Each row was made from one path, in order. Every step used is in the known rows, and no mark comes twice. Write each row's path.
Known rows:
N -> L -> Z -> M: [-1.54 -0.36 -2.15  0.37 -0.57 -0.03  0.48  0.66  2.78  1.52  0.57  0.22
  0.80  0.63  2.03 -1.14 -0.71  2.25  2.08  2.73 -1.02 -1.82  2.30]
Z -> H -> Y: [ 2.12 -3.41 -4.04 -0.68  1.43  1.32  0.78  0.62  2.98  0.76  0.84 -0.05
 -0.48  1.70  0.11 -2.65 -0.93  2.87 -0.49  2.95 -1.65 -0.79  0.99]
X -> M -> Z: [ 4.41 -3.42  6.81  0.13 -0.90  0.14 -0.78 -1.35  2.54  1.76  1.02  1.09
 -2.03  1.66  0.23 -1.00 -1.37  0.94  1.59  3.84 -1.78 -2.23  2.77]
Y -> H -> M -> N -> L -> Z: [-0.49  0.79 -6.23 -0.27 -0.18  1.32  0.54  1.24  3.89  1.54  0.05 -0.61
  0.14  0.02 -1.09 -0.93 -0.79  2.04 -1.85  2.42 -1.62 -0.31  0.57]
M -> Y: [ 3.16 -3.64 -2.60  0.16 -0.97  0.20 -0.17  0.01  4.05  1.42  0.70  0.58
 -0.53  1.00  0.70 -2.34 -1.91  1.97 -0.64  3.25 -2.38 -1.75  3.34]
X -> M -> Y -> H -> Z -> L: [ 2.78 -3.72  4.55  0.46 -0.06  0.80  1.99  1.51  4.92  1.51  1.81  2.30
 -0.42  2.87 -1.72  0.01 -2.77  1.89  2.76  3.58 -1.74 -3.85  0.47]
X -> M -> Y -> Z -> H: [ 4.26 -2.93  6.03  0.01 -1.01  1.00  0.69 -0.08  4.43  1.40  0.31 -0.14
 -0.02  2.48 -1.56 -1.73 -2.00  3.14  2.39  3.59 -2.44 -2.03  0.39]
Y -> L -> Z -> H -> M: [-0.09  1.92 -4.45 -0.79  0.90  0.87  0.48  1.81  3.27  2.44  0.23  1.29
  0.46  1.11 -1.46 -2.87 -0.88  1.52  1.49  2.72 -1.94 -2.49 -0.37]
N -> L -> Z: [ 0.56 -0.99 -3.69  0.11 -0.73 -0.02  0.54  0.54  2.64  1.70  1.01  0.14
 -0.29  0.84  1.01 -0.53  0.00  1.63  0.39  3.22 -1.30 -0.96  3.50]
L -> Z -> M -> Y -> H: [-1.20 -1.18 -2.52  0.07 -0.44  1.06  1.35  1.26  4.56  1.68  0.65 -0.02
  0.19  1.24 -0.10 -1.07 -3.11  3.40  2.49  2.71 -1.86 -3.73  0.52]
H -> Z -> M: [ 0.11 -2.18 -0.17  0.64  0.08  0.42  1.58  0.36  2.33  1.24  0.54  1.55
  0.51  0.80  2.31 -2.84 -1.46  1.56  3.95  2.40 -0.88 -2.73  1.04]
L -> Z -> H -> M: [ 1.22  0.06 -3.58 -0.73  0.92  1.41  0.51  1.43  1.97  2.24  0.41  0.53
  0.30  0.59 -0.25 -2.56 -0.79  1.45 -0.82  2.52 -2.12 -2.08  0.29]
L -> Z -> H: [ 2.63 -1.10 -3.44 -0.57 -0.03  1.10  1.64  1.17  1.91  2.10  0.45 -0.07
 -0.06  1.22 -0.17 -1.39 -0.68  2.46 -0.49  3.35 -1.86 -1.86  1.47]
Z -> H: [ 4.10 -2.32 -2.89 -0.57  0.47  1.03  0.15  0.45  1.95  1.71 -0.38  0.12
 -0.17  1.43  0.24 -1.67 -1.18  2.28 -0.58  3.46 -2.27 -0.52  1.40]
N -> L -> Z -> H -> Y: [-1.69 -1.98 -4.94 -0.29  0.80  1.11  1.39  1.55  3.73  0.98  1.61 -0.28
 -0.61  1.63  0.00 -1.31 -0.23  3.41  0.01  2.98 -1.00 -0.17  1.53]
H -> M: [ 3.06 -1.18 -3.00 -0.36  0.75  0.53 -1.14 -0.03  1.93  1.57  0.16  0.94
 -0.09  0.27  1.02 -3.07 -0.75  0.02 -0.31  2.40 -2.19 -1.81  1.77]
M -> N -> L -> Z -> H: [ 1.42 -0.99 -5.34 -0.14 -1.18  0.95  1.80  1.33  3.49  1.67 -0.05 -0.86
  0.56  0.60 -0.44 -1.18 -0.27  3.74 -3.28  3.33 -1.52  0.67  2.01]
N -> L -> Z -> H: [ 0.21 -0.84 -3.86 -0.22 -0.21  0.79  0.73  1.38  2.69  2.00  0.50 -0.10
 -0.16  1.38  0.13 -0.39 -0.47  2.79 -0.16  3.49 -1.63  0.10  1.98]
X -> M -> Y: [ 4.84 -3.87  4.62  0.30 -0.84  0.59  0.09 -0.15  3.91  1.35  1.37  0.63
 -0.50  1.74  0.26 -1.75 -1.73  1.58  0.34  3.28 -2.44 -2.34  3.16]
H -> Z -> M -> Y -> L: [-2.47 -1.49 -0.62  0.90 -0.66 -0.16  1.41  1.05  5.77  1.39  0.86  2.63
  0.51  1.45  0.71 -3.64 -2.78  2.59  5.66  2.69 -1.13 -3.29  0.73]
L -> Z -> M: [ 0.88 -0.69 -1.71  0.04 -0.42  0.25  1.43  0.43  1.97  1.64  0.55  0.20
  0.84  0.48  1.78 -2.12 -0.90  1.80  1.76  2.55 -1.23 -3.86  1.72]
M -> Z: [ 2.79 -3.16 -0.67 -0.05 -1.02 -0.37 -0.96 -1.14  2.65  1.76  0.35  1.12
 -2.15  0.91  0.70 -1.50 -1.54  1.32  0.57  3.80 -1.73 -1.73  2.93]
X -> N -> L -> Z: [ 0.36 -1.21 -5.99 -0.25  0.17  0.30  1.19  0.22  2.68  0.91  2.79  1.52
 -0.73  0.86  0.28 -0.65  0.32  1.66 -0.50  2.95 -1.55 -0.41  4.17]
N -> L -> Z -> M -> Y -> H: [-3.70 -0.87 -2.84  0.37 -0.63  0.81  0.44  1.42  5.37  1.47  0.72 -0.06
  0.02  1.39  0.13 -0.09 -2.96  3.70  2.85  2.90 -1.62 -1.69  1.00]

Which path is each row?
[-1.27 -0.06 -5.31 -0.01 -0.34  0.08  3.02  0.90  5.11  0.51  1.02 -0.10
  1.26  0.39 -0.10 -4.18 -0.45  3.48  1.04  2.11 -0.27 -3.90  0.65]  H -> Y -> L -> Z -> M -> N
[ 2.73 -1.06 -3.03 -0.69  1.29  1.37 -0.92  0.80  1.96  1.87 -0.41  0.72
  0.11  0.84  0.10 -2.83 -1.35  1.16 -0.81  2.62 -2.53 -0.74  0.20]  Z -> H -> M
[ 2.30 -2.74 -2.51 -0.39  0.08  0.03  1.04 -0.80  3.42  0.27  0.85 -0.40
 -0.57  1.28  0.12 -2.94 -0.05  1.98  2.59  2.65 -0.94 -2.68  1.25]  H -> Y -> Z
[ 3.18 -2.21 -4.69  0.19 -1.32  0.08  0.08 -0.19  3.45  1.09 -0.31 -0.54
  0.22  0.19  0.87 -1.71 -0.26  2.30 -2.76  3.20 -1.58  0.93  3.54]  M -> N -> L
[ 1.20 -1.70 -4.77 -0.44  0.92 -0.07  0.59  0.18  4.25  0.69  1.21  0.86
 -0.65  1.62 -0.16 -2.96 -0.45  1.79  2.44  2.90 -1.08 -2.23  1.83]  H -> Y -> L
[ 2.47 -0.23 -1.44 -0.77  0.59  0.90 -0.55  0.05  2.47  1.57 -0.94  0.16
  0.39  1.00 -0.79 -2.99 -1.00  1.52  1.74  2.62 -2.15 -1.51 -1.00]  Y -> Z -> H -> M
[ 0.93 -0.36 -5.89 -0.29  0.27  1.24 -0.96  0.56  3.95  1.22 -0.77 -0.41
  0.03  0.22 -0.66 -1.27 -1.30  1.83 -1.91  2.53 -2.00  1.05  0.63]  Y -> H -> M -> N -> L
[-2.40 -0.81 -3.92  0.00 -0.16  1.10 -0.49  2.09  4.91  1.95  0.89  0.78
  0.02  0.89 -0.46 -2.10 -1.90  2.67 -0.90  2.71 -2.36 -0.23  1.18]  N -> L -> Z -> H -> M -> Y
[ 1.63  0.54 -4.07 -0.33 -0.51 -0.35  1.43  0.69  3.14  2.01  0.83  0.90
 -0.08  1.19 -0.42 -1.83 -0.21  1.37  2.14  3.32 -1.33 -3.36  2.35]  Y -> L -> Z
[ 1.45 -2.16 -2.49  0.02  0.71  1.20  1.70  0.68  2.57  1.48  0.61  1.00
 -0.98  1.59 -0.16 -0.75 -1.57  1.63  3.39  3.04 -1.40 -1.54  0.55]  Y -> H -> Z
[ 0.12 -0.45 -3.81 -0.40  0.55  0.77 -1.09  1.45  5.43  2.00 -0.04  1.77
  0.09  1.45 -1.49 -3.68 -2.66  2.21  0.89  2.95 -2.75 -1.27 -0.05]  Z -> H -> M -> Y -> L
[ 3.49 -1.94 -2.66  0.14 -0.93  0.33  0.91 -0.35  2.80  0.96 -0.78 -0.40
  1.37 -0.16  1.60 -3.18 -1.16  2.54 -1.31  2.54 -1.47 -1.92  1.82]  Z -> M -> N
[ 1.78 -1.13 -5.35  0.18 -1.76  0.07  1.60  0.50  3.40  1.42  0.48 -0.72
  0.45  0.02  0.48 -1.38  0.24  2.51 -2.74  3.09 -1.17 -0.41  3.53]  M -> N -> L -> Z
[ 2.06 -0.79 -3.32  0.13 -1.42  0.38  2.42  0.36  2.76  1.32  0.03 -0.56
  1.61 -0.38  1.22 -2.88 -0.66  2.74 -1.26  2.40 -1.11 -3.28  1.75]  L -> Z -> M -> N
[-1.74 -0.61 -4.29  0.01  0.34  0.29  1.14  0.31  2.91  0.73  2.34  1.58
  0.41  0.70  1.30 -1.17 -0.45  2.25  1.19  2.45 -1.23 -1.27  2.91]  X -> N -> L -> Z -> M
[ 0.68  1.06 -4.00  0.08 -1.34 -0.22  2.36  0.67  4.12  1.59 -0.14  0.15
  1.70  0.14  0.04 -3.27 -0.72  2.87  0.99  2.69 -0.88 -3.66  1.19]  Y -> L -> Z -> M -> N
[ 0.01 -0.49 -3.97 -0.32 -0.75  0.48  1.49  1.82  5.34  2.18  0.84  0.95
 -0.10  1.87 -1.78 -2.23 -1.98  3.49  1.08  3.63 -2.12 -2.43  1.21]  M -> Y -> L -> Z -> H
[ 2.58 -1.68 -1.82 -0.13 -0.86 -0.76 -0.60  0.26  4.87  1.54  0.12  1.70
  0.80  0.93 -1.00 -3.05 -1.80  0.97  0.74  2.79 -2.14 -4.39  0.56]  H -> M -> Y -> Z -> L
[-2.84 -1.59 -1.88  0.75 -1.38 -0.10  0.39  1.02  4.96  1.38  1.04  0.49
  0.58  0.80  1.59 -1.68 -1.98  3.09  1.65  2.77 -1.47 -1.95  2.72]  N -> L -> Z -> M -> Y
[ 7.28 -2.81  2.88  0.04 -1.02  0.74  1.21 -0.56  2.49  1.06  0.35 -0.52
  0.37  0.79  0.09 -2.07 -0.24  1.59 -2.08  3.12 -1.89 -1.60  2.75]  X -> M -> N
[-0.47  1.17 -2.39 -0.03 -0.38 -0.32  1.36  0.75  3.28  1.87  0.41  0.96
  0.93  0.94  0.55 -2.41 -0.93  1.95  3.99  2.82 -1.04 -4.18  1.11]  Y -> L -> Z -> M
[-0.01 -1.06 -6.17 -0.57  0.76  1.13  1.38  1.00  2.76  1.19  2.28  1.34
 -0.38  1.43 -0.63 -0.49 -0.23  2.87 -1.09  3.24 -1.89  0.65  2.66]  X -> N -> L -> Z -> H
[ 1.20 -0.04 -3.48 -0.26 -0.61  0.78 -0.41  0.20  4.07  1.16 -1.44 -0.63
  0.88  0.31 -1.09 -2.77 -0.61  2.75 -0.94  2.64 -1.81  1.07 -0.40]  Y -> Z -> H -> M -> N -> L
[-1.92 -2.23 -7.23 -0.68  1.71  1.42  2.06  1.21  3.79  0.19  3.41  1.11
 -0.80  1.64 -0.74 -1.44  0.06  3.46 -0.97  2.67 -1.24  0.42  2.13]  X -> N -> L -> Z -> H -> Y
[ 2.96 -2.83 -1.38  0.08 -1.63 -0.29  0.27 -0.73  4.49  1.30  0.18  0.10
 -0.35  1.20 -0.19 -2.50 -1.62  2.26  1.88  3.22 -2.04 -2.61  2.12]  M -> Y -> Z
[-2.42  0.10 -3.78 -0.11  0.66 -0.06  1.95  0.93  4.35  0.84  1.54  0.76
  0.58  1.24  0.46 -3.33 -0.68  2.56  4.15  2.28 -0.38 -4.50  0.57]  H -> Y -> L -> Z -> M
[ 1.08  1.81 -5.95 -0.69 -0.11  0.97  1.52  1.73  4.04  2.11 -0.29  0.47
  1.07  0.25 -2.01 -3.66 -0.61  2.43 -1.55  2.60 -1.79 -1.92 -0.37]  Y -> L -> Z -> H -> M -> N
[ 3.87 -1.49 -1.25 -0.63 -0.27  0.57  0.57 -0.26  2.41  1.61 -0.93 -0.43
  0.07  1.63 -0.66 -1.84 -0.87  2.56  2.03  3.43 -1.90 -1.32  0.21]  Y -> Z -> H
[ 2.07 -0.98  0.43 -0.01 -0.68 -0.26  0.32 -0.94  2.52  1.12 -0.78 -0.20
  0.88  0.86  1.27 -2.53 -1.13  1.93  4.29  2.68 -1.28 -3.32  0.60]  Y -> Z -> M
[ 3.32 -2.89 -2.06  0.30 -0.11 -0.45  1.88  0.87  2.45  1.72  0.98  2.58
  0.35  1.38  0.63 -1.58 -0.70  0.71  1.13  3.32 -1.07 -3.40  1.88]  H -> Z -> L
[ 2.33 -2.05 -1.26 -0.31 -0.22 -0.83 -1.88 -0.18  3.05  2.07  0.29  2.70
 -0.96  0.60 -0.11 -2.04 -1.72 -0.01 -0.58  3.33 -1.85 -3.50  1.32]  H -> M -> Z -> L
[ 0.03 -1.19 -3.47 -0.33  0.06  1.42  0.42  1.81  4.07  2.13  0.89  0.80
  0.15  0.75 -0.73 -3.13 -2.10  2.31 -1.29  2.54 -2.58 -2.25  0.63]  L -> Z -> H -> M -> Y
[ 2.41 -2.24 -2.87 -0.10  0.67  0.34  1.92  1.35  2.93  1.70  0.55  2.09
 -0.33  2.00 -0.85 -0.11 -1.67  1.31  2.40  3.45 -1.23 -3.14  0.30]  Y -> H -> Z -> L
[-1.12 -1.99 -1.85  1.11 -1.10  0.21  1.65  0.47  3.85  0.85  0.03  0.77
  1.10  0.14  2.04 -2.70 -1.00  2.79  1.16  2.43 -0.53 -0.09  1.54]  H -> Z -> M -> N -> L
[ 1.84 -2.35 -5.48 -0.24  0.66  0.22 -0.28 -0.50  2.73  0.58  1.99  1.80
 -0.85  1.03  0.66 -0.87 -0.21  1.46 -0.65  3.09 -1.95  0.97  4.11]  X -> N -> L
[ 0.85 -1.58 -4.80 -0.78  1.52  0.73  0.78  0.96  4.30  0.89  0.63  0.71
 -0.45  2.16 -1.06 -2.88 -0.95  3.04  1.82  3.16 -1.42 -1.21  0.31]  Z -> H -> Y -> L
